Each row comes from the steps of one path. Every step used is in the known rows, and no mark comes twice. Write the path behind each row, first mark first.
(in the rows, 128 means zero)
Known rows
zisu > kavoni: [134 116 150 121 138 135 101 102 137 141  99 123  98  76 136 125 148 123
 128 106 118 115 142 134 140 152  83 178 156 132 107 123 151 145  72  66
  86 154 102 118 208 158 101 138 144 151  85  99 156 120 153 113 112 157
  90 105 122 118 133 147 151 139 121  57 136 140 117]
kesamo > kividi > vufo > zisu: [121 163 124 118  88 130 115 116 101 136  98 169  92 151 136  99 125 146
 153 141 146  97  95  99 156 109 109 171 126 148  69 141 145 137  33  63
 153 130  59 129 178 114  54 101 134 125 122  95 157 146 132 112  84 175
 165  41 115 173 100 132 136 149 128  32  92 133 108]
nezufu > vufo > kividi: [138 139 142 110 119 155 118 144 136 127  91 131 106  98 127 119 131 121
 136  79 142 146 109 127 153 113 139 151 145 114  95 100 170 127  70  52
 103 117 109 138 195 134  54 122 158 136 111  73 125 138 155 106 112 177
 137  88 126 130 130 140 170 120  88  87 138 156 104]
fizetok > kavoni > nezufu: [108 114 179 165 129 150  78 104 140 145 115 129  83 123 144 152 170 113
 121 138 159 102 172 142 113  89 125 160 115 141  88 163 144 133  53  89
 141 141 147  98 188 134  93 145 120 138 117 104 165 130 183 108 151 144
  95  90 117 122 131 162 154 105  93  93 108 163 116]
kesamo > nezufu: [124 119 172 115 121 138  94  89 119 120 122 137  55 117 134 130 149 133
 111 119 123 105 135 142 108 142 122 163 161 142 105 114 164 157  36  68
 119 120 116 104 188 154  60 156 105 134 102  83 136 139 169 106 128 158
 122  88 156 135 131 126 161  98 146  67 120 138 132]
dode > vufo > kividi > kavoni > nezufu > kesamo: [135 128 177 146  67 143 102 140 135 137 112 125 143 109 130 101 185  93
 119 155 205 101 133  97 129 134 130 210 107  91  74 108 170 153  83 130
 103 127 108 128 164 110  78 157 151 149 152  83 163 144 164  84 155 197
  99  83 123 127 153 118 175 127  39 108 113 183 118]
zisu > vufo: [116 102 159 129 128 153  79 101 138 138 113 107  91 106 133 129 167 146
 137 107 140 132 129 118 142 125  95 183 149 142  95 123 163 135  90  61
 118 133  97 110 183 156  67 150 144 178 134  87 129 162 164 110 113 142
 121  73 128 119 123 152 155 112 139  74 106 159 118]
dode > vufo > zisu: [135 122 170 125 123 160  95 117 124 139 122 118 101 134 128  97 131 140
 116 103 173 109  91 158 180 128 122 213 131 105  89 134 187 152  44  46
 129 131 107 126 172 135  89 129 138 149 110  76 159 142 150 101 102 194
 131  83 133 125 116 123 152 125 121  80 104 173 136]
fizetok > kavoni > nezufu > kesamo: [ 95 117 187 132 117 139  78 113 132 129 120 115 104 130 120 141 167  71
  91 147 174 117 166 135 101  98 156 177 136 122  76 137 147 151  59 109
 127 110 142 104 182 121  87 164 113 137 122  99 165 133 180  94 159 166
  95  93 113 107 138 162 155 104  71 104  99 159 131]
fizetok > kavoni > nezufu > vufo: [117 120 180 131 144 150  92 108 132 140 107 111  88 102 120 150 153  93
 119 117 151 116 173 154 140  92 125 138 120 126  85 136 157 130  86  93
 121 150 155  98 189 136  80 161 143 155 122  96 148 135 168  94 146 150
  98  79 115 116 111 174 153  89  88 110 130 175 117]
vufo > kividi > kesamo: [125 107 160 142  83 153 116 121 121 142  99 152 129  96 119 119 154 130
 158 125 163 133 110 110 127 124 106 170 154 147 109 130 157 152  47  54
 107  91  79 123 180 144  70  94 151 124 103  74 127 136 147 115 100 170
 131  69  89 131 144 118 157 142 117  56 118 152  97]
fizetok > kavoni: [128 107 169 117 133 133  82  90 134 131 104 136  67 110 141 145 162 104
 109 113 145 103 131 139 106 112 111 176 151 131 100 147 153 145  69  51
 142 132 129 100 184 164  90 140 119 144  97  94 157 131 179 108 121 151
 105  73 120 116 113 164 142 125  92  99  86 153 112]
kividi > kavoni: [126  90 166 110  96 111  89 106 141 134 100 128  93 119 142 121 183 108
 132 118 153  92 137 124 112 145  80 176 165 134  96 124 135 131  78  61
  97 139  97 104 181 156  70 121 126 152  92  96 155 121 159 120 117 157
 112  67 149 127 123 148 150 153  98  86  87 154 114]
kesamo > kividi: [144 130 134 116 114 125  88  96 120 155 118 153  89 125 124 110 129 120
 134 110 144 111 106 103 132 146 124 151 149 123 101 114 158 140  52  50
 123 124 105 111 178 128  68 108 128 118 112  90 155 130 145 119 113 175
 152  56 128 145 115 135 164 120 123  67  98 143 115]
kesamo > nezufu > kavoni > fizetok: [115 109 168 108 135 128  89 125 131 126  98  99  70 131 150 120 163 133
 111  98 122 138 148 139 114 142 139 143 159 125  79 151 165 148  53  82
  86 117  98 119 176 140  37 146 146 137 121  78 128 124 152 137 127 148
  98  79 171 141 123 109 157  68 148  74 136 128  99]
dode > vufo > kividi > kesamo: [141 120 171 152  87 146 112 122 117 153 109 155 127 103 110 110 144 130
 136 121 190 137  95 113 134 158 112 204 136 119 107 128 190 145  55  64
 126 101  94 135 143 147  89 109 175 150 130  60 126 155 142 101  93 198
 137  69  86 116 138  96 161 126  89  85 112 174  99]
kividi > kesamo > nezufu > vufo > zisu > kavoni: [122 132 188  99 115 152 149 127 115 135 117 131 102  77 104 103 115 150
 143 123 106 138 137 144 155 144  86 158 156 159 106 120 153 165  61  98
  93 109  89 116 178 163  69 155 146 170 120 111 154 154 134 100  80 153
  86  96 117 135  85 112 121 120 139  49 186 175 129]
kividi > vufo: [112 133 150 116 114 118  89  97 114 121  98 131  88 112 139 133 172 133
 125 118 151 103 134 124 123 128  94 185 132 153  80 130 144 113  55  52
 116 141  68 118 175 150  65 128 133 149  93  81 125 140 141 109 112 143
 137  73 117 133 119 146 148 134 138  58  80 123 120]
kividi > kavoni > nezufu: [116 101 175 131 103 129  87 112 127 149 117 123 112 120 144 141 204 104
 142 141 158  86 177 123 116 126  78 153 130 139  86 135 129 133  67 105
  96 139 114  92 188 141  76 125 120 142 113  97 178 117 169 113 130 152
 111  75 145 122 128 151 161 124  94  78 115 167 116]
kesamo > kividi > kavoni > nezufu > vufo > zisu: [138 139 146 107  97 136 131 154 128 159 122 153 128 145 123 101 142 113
 165 146 156 102 130 111 164 108 108 137 121 147  77 123 135 127  76 121
 120 126 118  98 175  96  51 120 141 135 151 110 197 117 134 118 105 179
 127  49 137 152  88 134 140 135  89  66 144 189 119]
vufo > nezufu > kavoni > fizetok: [129 113 163 131 145 116  89 125 165 132  83  76 124 130 155 118 154 122
 124 106 143 149 144 150 143 118 135 156 174 133  76 134 167 140  49  67
  80 110 111 106 187 127  55 132 161 124 133  80 114 112 148 156 135 152
  89 102 177 146 123 113 146  98 118  80 140 133 113]
kavoni > nezufu > kesamo > kividi > vufo > dode: [ 86 149 150 112  70 112 101 149  93 139 104 151 123 129 135  89 159  96
 116 174 184 112 158 100 128 128 139 169 127 130  56 131 138 154  36 125
 126 115  81 109 162 102  85 126 127 103 117  91 171 156 129 127 130 161
 147  66 108 146 102 133 167 109 117  20  84 139 129]
kavoni > fizetok: [134  98 160 120 136 145  59 131 132 132 105 117 109 137 133 115 162 129
 117 109 148 128 119 141 128 118 118 162 160 126  68 130 164 138  67  47
 102 140 103 116 193 129  69 108 155 137 106  77 127 110 164 125 127 168
 137  72 144 136 131 133 150 108 111  67 108 146 120]
nezufu > vufo: [122 110 150 105 146 144  88 110 134 135 109 112  93  94 128 121 135 108
 127  79 145 124 128 159 151 133 125 153 155 109 103  96 158 129  86  48
  89 127 122 114 186 146  57 137 147 138 102  86 117 139 158 107 125 167
 129  73 129 114 108 154 163 112 121  94 111 156 119]
kividi > kesamo > nezufu > kavoni: [ 99 110 185 119 106 115 125  84 115 155 122 125  80 104 144 122 160 129
 126 119 133 125 145 138 104 159 121 150 158 151 123 128 160 157  33  94
  86  70 101  91 160 161  39 155 148 140 114  95 118 159 128 121  99 149
  98  80 119 125 106 106 148 101 170  73 119 136 100]
vufo > zisu > kavoni: [137 112 147 126 123 143 113 128 139 130 101 123 107 105 133 103 119 141
 136 101 120 114 123 141 164 121  88 186 159 124  99 143 151 153  53  62
  98 151  90 117 215 148  97 125 133 153 100 109 183 124 151 111  84 173
  95  97 128 130 121 130 132 152 133  39 148 159 125]
dode > vufo: [136 112 167 117 131 134  70  94 127 148 124 122  86 112 130 117 151 125
 105  97 173 109 110 158 135 167 122 202 138 100 100 109 190 144  69  45
 121 142 120 113 166 143  79 147 139 143 115  70 123 145 164  96 124 174
 124  84 127 102 130 133 162 108 115  95  91 165 125]

Write each row's path
[152 155 153 115 107 159 117 133 127 100 107 138  85 113 113 119 122 131
 129  94 111 140 119 131 129 120 148 148 148 132  93  94 183 142  58  77
 102 120 104 143 187 136  40 155 139 150 128  80 118 156 169 104 117 160
 122  85 134 142 118 121 176 106 106  81 156 146 106]	kesamo > nezufu > vufo > kividi
[107 116 166 120 141 146  92 162 128 150 113 101 126 106 114 108 146 114
 124 105 137 122 168 168 153 108 116 144 132 130  80 125 153 137  53  94
  88 122 138 101 176 122  95 130 138 141  97  98 160 135 159 116 138 160
 125 100 129 118  94 161 174  92 120  67 115 180 131]	kavoni > nezufu > vufo > dode
[129 163 131 128 121  95 104 114 131 133  68 125 123 149 153 107 157 129
 142 126 152 140 134  94 143 126 134 141 149 155  55 142 160 122  44 104
 112 118  65 126 169 113  26 123 166 122 161  94 128 125 122 162 120 141
 115  59 152 175 119 114 143  98 120  54 118 119 110]	kesamo > kividi > vufo > nezufu > kavoni > fizetok
[120  87 155 136 123 136  88 143 150 137 104 100 101 108 125 110 163 138
 118 115 123 132 135 134 150 120  98 183 156 141  82 136 160 143  75  70
 121 123  90 110 184 166  91 125 140 164  83  83 141 167 157 126 112 141
 110  81 131 127 110 152 170 114 145  47  86 159 118]	zisu > vufo > dode
[127 109 153 101 103 115 104 171 113 158 100 153 133 116 115 116 154 102
 133 140 155 110 157 120 155 144 111 124 130 127  84 117 126 137  79 133
  97 138 127  94 157 134  86 114 151 125 114 103 188 132 131 137 124 148
 120  52 139 139  82 146 168 114  86  55 112 182 116]	kesamo > kividi > kavoni > nezufu > vufo > dode
[114 163 137  96  76 118 122 118 107 128 102 156 110 142 128  72 125 111
 121 153 171 111  95  94 151 105 150 187 140 130  64 117 138 149  41  76
 132 109  48 141 171 108  46 124 121 128 130  93 159 157 131 107  99 189
 155  60 110 151 110 124 139 166 114  31  76 129 128]	nezufu > kesamo > kividi > vufo > zisu
[119 167 130 105  81 112 124 122 112 134  97 156 114 116 127  82 125 114
 128 154 157 119 103  77 154 134 118 190 138 123  68 125 133 162  65  96
 127 128  48 133 184 121  77 143 146 148 124 112 178 153 124  99  81 183
 117  71 111 151 107 121 126 169 106  19 126 123 137]	nezufu > kesamo > kividi > vufo > zisu > kavoni
[155 129 168  97  82 131 133 139 133 108  98 145  86 103 121 127 155 120
 139 106 129 127 129 111 121 136 114 148 158 145 103  95 165 129  85  97
  96 130 101 132 185 151  25 160 142 149 117  92 136 144 157 108 111 152
 103  70 161 154 113 116 160 135  74  79 148 158 100]	kesamo > nezufu > vufo > kividi > kavoni
[149 125 159  99  81 112  90 121 141 129  99 122 150 146 122 115 158  82
 128 168 197 138 125 114 120 138 135 158 162 122  66  97 148 137  87 105
 101 104  89 109 159  91  50 135 128 111 153  86 150 111 146 145 147 181
 122  56 195 170 123 118 132 135  41  74 104 146 144]	vufo > nezufu > kesamo > kividi > kavoni > fizetok
[117 110 158 148  63 139 109 157 152 125  97 119 149 102 126 112 204 107
 144 169 173 122 144  67 129 103 105 179 120 125  61 125 150 144  98 142
 103 110  86 125 190 122  52 160 140 164 155  91 152 156 164  91 133 160
  88  85 134 144 156 119 165 135  58  75 130 174 116]	zisu > vufo > kividi > kavoni > nezufu > kesamo
[134 125 185 138 106 141 118 152 123 160  91 135 119 118 118  97 155 143
 126 120 161 166 116 108 123 162 132 188 154 118  87 151 200 163  58 102
 104  87  89 150 138 138  46 138 190 157 167  56 112 142 135 126 105 172
 101  82 130 143 137  54 160  85 114  79 149 153  86]	dode > vufo > kividi > kesamo > nezufu > kavoni > fizetok
[138 135 143 111 105 127 108 119 121 161 110 149 120 117 133 117 166  93
 160 135 164 104 150 105 140 140 105 122 120 134  84 106 144 122  87 117
 102 131 127 105 160 117  57 128 143 138 152 111 164 124 142 117 123 164
 109  45 145 145  96 147 155 111  84  89 132 178 109]	kesamo > kividi > kavoni > nezufu > vufo
[128 131 178 140  88 127 133 118 112 154 113 147  99  98 131 105 143 144
 125 123 157 136 117 105 116 170 137 182 140 123 113 138 198 163  34 102
 109  89  86 127 138 151  52 153 172 140 151  70 124 158 135 106  93 174
  91  80 109 133 131  67 168  93 126  83 139 154  89]	dode > vufo > kividi > kesamo > nezufu > kavoni
[158 134 155 140 109 149 101 115 130 137 113 126 112 114 123 113 144 140
 124 102 174 123  91 120 144 146 134 199 136 105  94 113 193 146  56  58
 124 142  98 139 178 137  79 137 160 147 121  59 130 144 165  91 122 187
 128  89 127 124 147 112 178 116  84  97 116 170 103]	dode > vufo > kividi
[137 129 147 108 143 147 122 145 139 131  95 109 112  93 122 107 104 132
 137  80 126 124 126 155 188 112  96 164 152 120  97 116 139 140  81  59
  83 145 104 127 210 138  85 142 150 167 100 107 166 132 149 102  96 168
  92 105 125 123  99 140 135 147 123  59 174 171 132]	nezufu > vufo > zisu > kavoni
[111  99 150 126 140 128  79 137 137 152  84  94 107 125 151 111 158 112
 116  72 141 136 132 125 135 131 131 156 164 108  81 156 166 139  63  65
  76 127 100 116 174 130  57 111 168 132 107  74 129 108 151 143 123 152
 112  83 149 137 120 119 162 100 128  77 122 131  91]	nezufu > kavoni > fizetok
[101 104 205  85 102 131 125 125 101 139 123 143 105  85  99 111 136 121
 121 119 131 139 134 167 133 149 103 142 170 145 112 109 152 144  57  82
 100  91 107 103 143 171  71 137 135 146  94  89 127 170 139 120 107 136
 116  71 119 121  75 129 166  91 153  49 109 168 127]	kividi > kesamo > nezufu > vufo > dode
[124 105 183 117  98 141 106  77 110 131 122 152  69  95 108 131 158 133
 131 140 127 116 136 140  91 151 102 155 159 158 120 131 155 152  36  67
 117  90 105 105 156 161  52 137 115 139 114  81 127 154 147 112 104 156
 124  69 122 132 116 121 143 110 151  62 113 149 128]	kividi > kesamo > nezufu
[134 122 169  98 140 143 107  96 135 122 116 114  71 109 120 122 129 128
 118  99 113 126 133 161 124 145 131 133 163 132  98  94 173 136  73  65
 105 127 123 119 173 158  40 163 127 151 114  96 128 147 167 107 124 151
 124  82 155 127 102 136 152  94 135  86 131 154 135]	kesamo > nezufu > vufo
[119 126 162 158 124 162 113 140 140 142 116 119 127 113 136 102 142 133
 149 133 119 104 157 133 154  97  88 176 121 141  83 153 141 152  36  95
  99 148 107 112 215 128  96 133 134 145 110 107 197 118 162 105 112 177
  90 115 122 127 138 126 148 131 130  39 179 178 136]	vufo > zisu > kavoni > nezufu
[145 127 183 123 136 124  84  73 144 117 120  83 116 118 122 114 148 104
  91 128 201 124 121 167 140 160 153 219 147  97  97  67 186 144  61  71
 111 105 114 108 151 129  81 188 123 132 136  74 122 162 158  93 155 194
 105 100 144 114 126 121 158 109  87 110  96 167 168]	dode > vufo > nezufu > kesamo
[118 149 165 132 106 137  93 108 117 149 118 144  95 129 116 125 155  66
 108 166 170 110 148 102 105 117 168 151 122 104  76 137 152 156  63 115
 153 104 136 100 170 118  83 150 121 120 148  97 170 142 173  98 156 183
 111  74 112 137 122 150 149 102  65  87 108 153 119]	fizetok > kavoni > nezufu > kesamo > kividi
[ 97 102 185 121 112 131 108 114 117 146 100 118 103 121 131 112 166 130
 132 118 133 150 140 127 103 154 119 146 162 141  98 155 159 152  55  99
  81  84  91 110 150 150  33 134 160 143 129  83 127 128 133 141 104 146
 107  71 136 146 109  95 135  78 146  63 134 139 107]	kividi > kesamo > nezufu > kavoni > fizetok
[ 85 150 173 125  77 107 102 149  99 139  99 164 115 125 124 111 150  85
  91 187 178 108 151 108 120 107 140 166 114 131  55 160 134 154  58 133
 160 120 101 107 163 131 108 140 123 131 112  94 177 170 142 113 135 151
 117  59  96 149 100 156 159 119  80  44  58 142 123]	fizetok > kavoni > nezufu > kesamo > kividi > vufo > dode
[133 142 164  96 125 151 134 138 128 117 112 124  90  97 124 107 106 148
 125 101  92 131 132 152 169 134 106 145 153 143  94 121 160 157  74  87
  89 139 103 121 203 157  60 176 139 169 111 113 169 147 154 105 101 165
  82  97 147 137  95 119 141 120 131  58 181 158 143]	kesamo > nezufu > vufo > zisu > kavoni
[158 132 178 137 143 137  80  76 145 125 130 108 107 114 137 129 150 131
 113 112 177 118 124 182 146 154 122 197 137 130  97  98 190 128  58  53
 121 113 127 101 168 142  81 152 129 132 125  75 123 155 165 109 149 170
  98  98 153 120 125 131 154 104 111 104 110 173 148]	dode > vufo > nezufu
[ 92 146 163 128 101 127 114 133 118 120  99 126 146 101 136  97 153 120
 134 167 164 101 162 115 157 100 100 195 117 141  52 152 120 164  57 129
 101 140  74 127 209 119  88 161 140 155 123 110 185 147 137  90 117 173
  96 108 113 130 130 134 131 157 113  37 149 142 143]	kividi > vufo > zisu > kavoni > nezufu > kesamo
[104 122 170 123 133 173 114 145 129 131 121 105 115 120 126 109 129 124
 146 108 138 114 158 170 173  84 125 152 126 135  73 128 158 138  46  81
 102 128 132 111 187  94  59 128 137 145 120 104 167 131 158 106 126 180
 125  96 133 134 103 155 156 109 129  67 151 186 135]	kavoni > nezufu > vufo > zisu
[121 105 151 168  91 152 107 129 134 136 106 139 127  81 115 112 176 144
 158 137 142 149 110  85 130 113  98 180 139 164  97 132 176 146  67  77
 124  93  68 130 176 159  73 123 174 182 137  71 125 158 146 105  84 158
 117  62  91 134 149 113 151 140 122  47 127 167  96]	zisu > vufo > kividi > kesamo
[120 113 167 151  95 155 125 159 130 138  85 121 128 103 122 113 171 156
 147 125 121 185 124  71 119 131 116 148 151 167  81 158 181 155  72 131
  99  89  56 141 164 149  21 138 204 184 156  75 110 158 139 129  90 140
  92  75 129 158 133  73 148  91 140  53 157 153  83]	zisu > vufo > kividi > kesamo > nezufu > kavoni > fizetok
[110 165 144 130  94 101 107 105 111 144  98 148 127  93 134 108 159 106
 139 166 172 107 161  70 131 145 128 165 104 130  62 119 133 154  68 137
 109 141  78 120 177 116  73 160 135 135 146 108 168 148 139  93 126 166
  96  91 105 140 126 133 141 124  96  31 135 131 131]	zisu > kavoni > nezufu > kesamo > kividi > vufo
